Each row was made from one path, in order. Every step used is in the known rows, and no mark comes twice. Write each row's path.
In the rows, 128 means zero.
Known rows:
podu > datos > denit: [130 150 134 112 134 147 141 128 128 118 137 111 119 121 132 126 143 115
  91 126 129 139 134  90 129 153 132 123 143 113 133 148 146  98 118 116
 125 134  93 130 119 124 101 123 137 128 128 140 104 148 117 121 139 128
 151 106]
datos > podu: [126 159 107 110 144 131 131 123 153 115 136 123 143 108 120 123 151 121
 111 132 130 118 136 101 115 147 132 144 131 104 150 188 131 114 124 133
 136 129 124 130 130  97 123 126 123 114 123 153 127 124 142 121 120  94
 133 143]
datos > denit > gapov: [147 150 129 110 117 127 128 127 128 131 132 112 125 142 132 127 134 116
 116 105 130 132 133 108 134 139 127 129 139  70 143 166 130 139 138 113
 139 119 128 135 129  94 118 123 139 115 104 117 118 142 132 130  88 132
  99 105]
denit > datos > suneni: [103 148 119 115 147 141 150 109 129 123 137 134 139 121 138 141 119 117
 107 125 129 132 131 111 168 146 128 108 150 137 132  98 135 143 125 133
 134 137 122 136 141 122 114 132 117 128 151 118 131 121 132 128 133 106
 106  74]
zito > fovur > datos > mebi: [139 120 158 124 108 126 105 132 134 141 121 137 113 146 118 124 128 162
 139 107 150 142 127 147 118 118 109 125 128 128 124  98 118 123 116 124
 135 129 122 119 149 116 154 138 116 133 122 143 130 136 128 117  97 123
 126 128]
datos > beki: [117 115 110 139 128 134 131 133 132 140 136 105 148 100 138 121 117 115
 126 133 116 134 135 102 142 119 147 140 120 138 128 136 140 126 116 131
 133 138 143 128 116 154 116 130 165 131 141 136 108 142 129 134 171 109
 122  92]
beki > gapov: [126 109 143 137 117 134 149 137 146 112 133 127 148 137 134 132 105 124
  80 147 120 123 119 132 138 132 131 125 129 150 147 139 132 124 115 135
 129 120  85 131 141 114 125 130 139 133 116 139 150  94 129 114  81 135
 143 167]
detepe > datos > suneni: [139 123  98 132 148 136 127  96 125 123 137 154 157 114 125 127 119 134
  97 151 137 117 112 132 123 138 138 135 131 109 137 128 118 128 111 142
 132 141 181 123 124 108 105 118 101 136 155 132 132 112 137 140 160 135
 136 118]
suneni > zito > fovur > datos: [135 132 153 151 126 129  76 142 134 137 118 144  74 124 107 120 145 139
 147 112 129 127 130 135 126 130 105 134 115 132 122 122 126 123 131 129
 118 127 154 131 123 130 151 131 144 137 136 131 145 151 121 105 130 122
 110 125]
podu > datos > suneni: [127 136 146 112 166 143 149 110 120 119 139 133 136 104 136 128 131 117
  49 141 138 130 134 107 127 161 140 111 162 130 137 134 141 106 108 131
 125 149 102 133 131 102  86 123 137 135 131 139 121 133 122 132 151 122
 153  89]
zito > fovur > datos > beki: [129 101 134 128 101 137  93 135 141 154 125 117  98 137 121 117 129 148
 109 121 139 145 127 134 128 111 116 143 134 144 113 113 120 133 117 130
 134 134 146 124 129 155 156 143 140 137 115 136 120 147 129 113 126 119
 128 100]
detepe > datos > suneni > zito > fovur: [148 130 104 142 146 137 101 113 120 136 125 167 122 112 113 127 127 140
  91 146 139 112 118 138 110 136 127 128 122 107 129 116 115 134 120 140
 128 139 201 123 117 113 111 122  95 136 162 131 142 128 134 134 175 142
 132 118]
beki > gapov > denit > datos > podu: [113 137 118 130 113 121 171 132 146 105 130 114 145 159 127 145 123 110
 139 142 116 117 136 136 132 127 122 124 128 145 130 130 129 135 147 132
 133 105  73 130 144 126 148 140 116 111 113 118 145  93 133 125  93 140
 156 195]
mebi > gapov > denit > datos > suneni: [115 129  97  98 152 120 160 119 106 117 128 133 157 131 136 144 115 113
 200 106 122 125 114 145 151 123 134 124 168 124 115 146 126 144 133 119
 117 130 110 119 131 142 133 116 109 126 112 107 129 123 135 157 108 112
 107 155]
mebi > gapov > denit: [125 114 103 111 152 113 150 133 116 115 126 130 158 128 131 133 119 115
 218 108 121 123 105 147 137 120 139 143 161 123 119 172 127 126 125 117
 111 129 105 115 123 141 137 107 127 130  96 119 130 119 133 156 112 114
 116 194]
zito > fovur > datos > podu: [136 128 135 109 112 137  93 128 154 137 124 129  92 143 109 119 148 151
 102 116 146 134 129 133 109 130 106 145 138 121 128 149 115 128 119 133
 136 131 134 123 139 119 161 139 115 127 106 147 131 137 139 105  93 109
 136 128]
detepe > datos: [122 118 101 139 140 131 123 116 138 119 134 142 132 123 124 122 131 130
 142 143 126 123 110 126 124 127 138 148 106 130 131 133 126 120 113 143
 126 131 147 127 113 141 122 112 117 135 151 143 127 110 127 133 172 131
 138 136]
fovur > datos > suneni > zito: [137 138 168 145 148 132  90  95 127 124 141 143 132 121 110 123 131 126
 117 123 134 126 132 132 144 144 111 125 126 103 137 139 125 131 123 133
 124 133 177 128 140  82 143 134 146 136 140 114 134 141 129 109  99 114
  87 106]
beki > gapov > denit > datos: [110 117 125 142 113 119 174 134 142 109 128 117 142 162 129 146 110 110
 153 143 113 121 127 143 146 121 122 122 132 161 126 110 132 137 141 131
 127 109  67 129 144 137 146 134 128 121 113 114 148  89 127 127 101 147
 152 185]
zito > fovur: [134 114 118 121 124 134 120 148 143 144 116 140  98 129 123 124 126 146
 118 121 139 132 115 131 121 129 121 135 153 144 124 124 124 125 111 129
 129 139 124 128 129 139 130 127 121 135 113 145 139 128 133 124 134 120
 144 130]
zito > fovur > datos: [131 108 146 124 115 136  97 132 148 142 123 133  90 147 114 119 132 151
 127 114 145 141 118 141 129 124 106 143 140 141 120 122 119 127 113 130
 129 134 128 125 138 133 160 135 128 139 107 139 135 134 131 109 103 122
 130 121]
datos > beki > gapov > denit: [124 101 109 147 107 123 154 137 131 133 132 100 165 129 133 131 104 110
 127 150 110 125 135 130 130 109 142 134 121 147 124 128 133 134 131 128
 133 119 119 123 130 150 136 141 153 125 118 119 126 120 129 137 135 142
 153 159]
zito > fovur > datos > denit > gapov > beki: [147 125 154 104  91 123 102 134 132 153 118 115  95 158 128 116 140 154
 100 116 145 141 127 140 112 121 110 130 139 110 121 136 110 140 136 116
 139 127 145 133 134 118 146 138 123 125  84 118 117 137 136 110  76 142
 117 100]
mebi > gapov > beki: [119 117 125  91 141 113 146 143 110 125 125 121 165 104 163 120 120 134
 143 134 119 127 107 131 127 122 152 125 143 144 132 175 124 120 120 119
 116 140 121 131 116 138  99 108 132 136 100 128 113 111 135 140 106 111
 109 140]
podu > datos > beki > gapov: [114 109 145 124 124 143 150 139 125 123 137 101 129 114 151 126 125 110
  38 151 115 138 145 100 126 131 148 121 123 168 131 126 146 109 120 130
 127 131  69 137 120 157 101 134 163 132 131 144 114 134 110 125 156 137
 166 104]
suneni > zito > fovur: [138 134 131 151 135 130  97 154 131 138 113 148  80 108 113 123 138 134
 146 117 126 120 128 126 123 136 118 127 124 129 126 127 132 124 127 127
 118 132 151 132 117 134 128 125 136 133 142 135 147 148 125 116 154 123
 122 129]
detepe > datos > mebi: [133 132 120 143 131 122 134 114 122 118 132 145 162 122 129 128 124 144
 167 135 134 126 120 134 111 118 140 131  90 115 137 101 126 115 120 134
 132 125 140 118 127 118 118 117 100 127 169 147 119 113 123 146 164 135
 139 142]

Which path is each row?
[151 144 159 137 113 128  74 141 127 144 116 135  65 135 110 122 150 136
 131  99 133 131 141 132 121 132 102 128 117  95 126 136 124 139 148 119
 126 118 159 134 123 114 150 132 140 125 122 117 138 162 123 107 103 134
  93 110]
suneni > zito > fovur > datos > denit > gapov
[140 140 163 152 123 124  83 140 122 137 117 146  93 122 108 123 140 149
 161 109 134 129 138 138 119 127 108 121 104 119 128 104 127 122 131 123
 123 125 151 124 132 116 150 134 131 130 151 133 139 154 119 110 122 121
 107 130]
suneni > zito > fovur > datos > mebi
[137 142 148 122 161 146 124 126 113 131 126 146  99 100 129 128 138 125
  51 135 138 125 141 113 115 159 130 105 155 131 129 120 137 110 119 128
 121 147 124 134 123 111  92 127 131 134 138 135 133 151 119 127 160 132
 149  90]
podu > datos > suneni > zito > fovur
[125  96  97 145 109 134 128 125 135 126 134 121 152 124 137 124 113 127
  77 163 115 127 122 125 119 108 146 145  89 147 129 116 125 128 122 143
 134 123 149 125 113 163 121 129 127 132 153 140 122 113 125 132 167 149
 152 131]
detepe > datos > beki > gapov
[ 91 120 117 128 103 142 149 137 136 126 135 102 135 129 151 138 113 110
  88 135 105 142 140 106 165 114 134 117 111 178 125  88 141 144 137 135
 137 120  88 139 130 177 127 142 143 124 147 126 122 123 119 121 140 122
 121  85]
denit > datos > beki > gapov
[147 146 145 148 116 135  74 139 133 139 118 140  78 130 101 120 145 141
 139 109 132 129 134 128 127 131 100 132 117 105 124 133 126 124 133 120
 123 124 172 127 123 120 151 133 134 132 137 122 137 163 126 101 117 126
 102 124]
suneni > zito > fovur > datos > denit
[135  89 135 140  91 128 111 138 142 149 121 114 108 159 117 124 118 143
 120 128 135 138 130 153 119 104 112 139 135 150 107 109 117 138 128 128
 134 123 131 118 139 155 169 149 137 133  97 123 133 133 131 115 108 142
 147 146]
zito > fovur > datos > beki > gapov > denit
[101 159  92 128 141 115 163 121 144 113 130 113 136 144 119 139 148 103
 218 120 119 120 138 121 138 131 124 139 134 131 115 134 135 134 153 129
 129 116 102 128 131 137 153 131 115 107 122 118 124 115 135 139 141 113
 140 161]
gapov > denit > datos > podu
[143 137 108 149 156 133 109 105 118 125 134 161 136 106 116 127 126 129
 106 147 131 110 120 129 117 140 133 130 115 103 135 123 122 130 122 141
 125 136 199 126 115 105 108 118 108 134 171 126 136 125 131 136 175 137
 123 122]
detepe > datos > suneni > zito
[152 141 129 139 151 137 108 124 117 144 122 160 117 100 114 130 119 137
  81 126 141 113 130 128 124 150 120 111 153 103 135 126 122 133 117 129
 127 144 187 126 133  89 110 132 120 134 143 121 150 144 138 128 137 123
 115 108]
datos > suneni > zito > fovur
[125 128 162 110 134 102 149 139 121 137 124 109 134 130 162 119 134 123
 120 134 127 123 134 124 122 130 154 118 122 133 143 151 126 144 146 127
 133 127 104 156 123 112  99 118 159 121  88 114 122 105 130 139 108 137
 110  88]
denit > gapov > beki
[120 120 124 139 120 122 174 119 133 113 131 126 156 157 129 148 103 111
 126 147 121 117 129 145 145 128 123 111 144 146 128 107 127 142 138 131
 130 115  91 126 151 114 138 140 118 121 115 106 152  92 133 131  94 149
 149 177]
beki > gapov > denit > datos > suneni
[143 137 109 118 111 118 124 119 123 132 127 119 136 141 140 119 137 131
 111 141 131 125 121 122 108 124 141 136 103  89 133 148 116 138 143 125
 137 121 163 136 109 119 105 117 109 119 123 119 108 116 133 135 137 157
 123 109]
detepe > datos > denit > gapov > beki
[142 136 158 131 125 124  83 143 111 135 114 150  95 118 116 126 136 152
 168  98 132 131 131 144 118 120 111 123 113 114 124 121 123 123 134 118
 118 123 146 121 129 126 146 127 125 131 139 132 137 159 120 117 103 116
  95 137]
suneni > zito > fovur > datos > mebi > gapov
[122  99 149 146 103 123 121 116 138 127 140  99 148 152 122 124 119 120
 136 135 120 137 136 139 139 106 123 143 111 142 119 129 126 137 134 131
 130 116 124 122 138 139 167 146 163 130 112 115 120 126 125 115  96 132
 128 143]
fovur > datos > beki > gapov > denit
[131 152 156  96 129 128 150 133 115 127 132  99 117 131 155 120 150 116
  77 132 131 136 143  96 115 148 143 111 135 116 136 152 139 113 139 113
 130 130  85 146 116 118  88 122 145 118  99 124  98 139 118 128 120 145
 140  78]
podu > datos > denit > gapov > beki
[106 149 118 141 137 105 174 124 124 118 127 121 153 147 127 144 125 116
 252 112 123 127 135 137 146 118 126 119 123 138 114  83 137 132 146 121
 129 117  88 122 142 133 147 130 115 112 140 111 123 115 123 151 144 123
 135 157]
gapov > denit > datos > mebi
[128  97  92 152 111 123 138 121 132 127 132 117 157 137 127 127 115 121
 130 161 115 122 123 137 114 103 143 149  94 144 121 117 123 136 131 140
 132 119 149 120 113 162 133 130 125 128 143 127 124 110 128 143 173 159
 161 161]
detepe > datos > beki > gapov > denit
[130 148 155 126 169 143 132 117 110 120 135 142 118  92 132 129 137 111
  68 138 131 123 143 105 127 164 136 107 142 124 136 132 144 103 120 129
 119 145 120 136 122 102  87 123 143 135 147 131 128 146 117 127 161 124
 139  90]
podu > datos > suneni > zito
[103 119  91 105 137 116 154 134 108 123 128 114 150 125 142 140 119 107
 216 104 110 134 122 134 154 107 140 137 144 143 106 138 133 141 139 117
 118 125 104 121 119 180 140 117 128 124 114 111 114 132 128 156 134 111
 109 145]
mebi > gapov > denit > datos > beki
[138 125 105 128 134 109 144 120 106 114 126 146 175 130 131 133 119 141
 208 124 132 124 112 154 105 107 143 136 105 106 124 115 120 118 128 125
 123 123 134 108 124 129 128 110  88 124 151 134 118 115 126 163 145 139
 129 178]
detepe > datos > mebi > gapov > denit
[ 98 149 134  98 125 117 163 137 102 119 125 120 164 119 166 138 121 136
 171 114 122 139 129 125 147 115 141  99 113 150 129  90 134 130 139 117
 130 127  84 132 136 143 108 123 106 120 150 127 108 117 121 143 119 110
  97 101]
denit > datos > mebi > gapov > beki
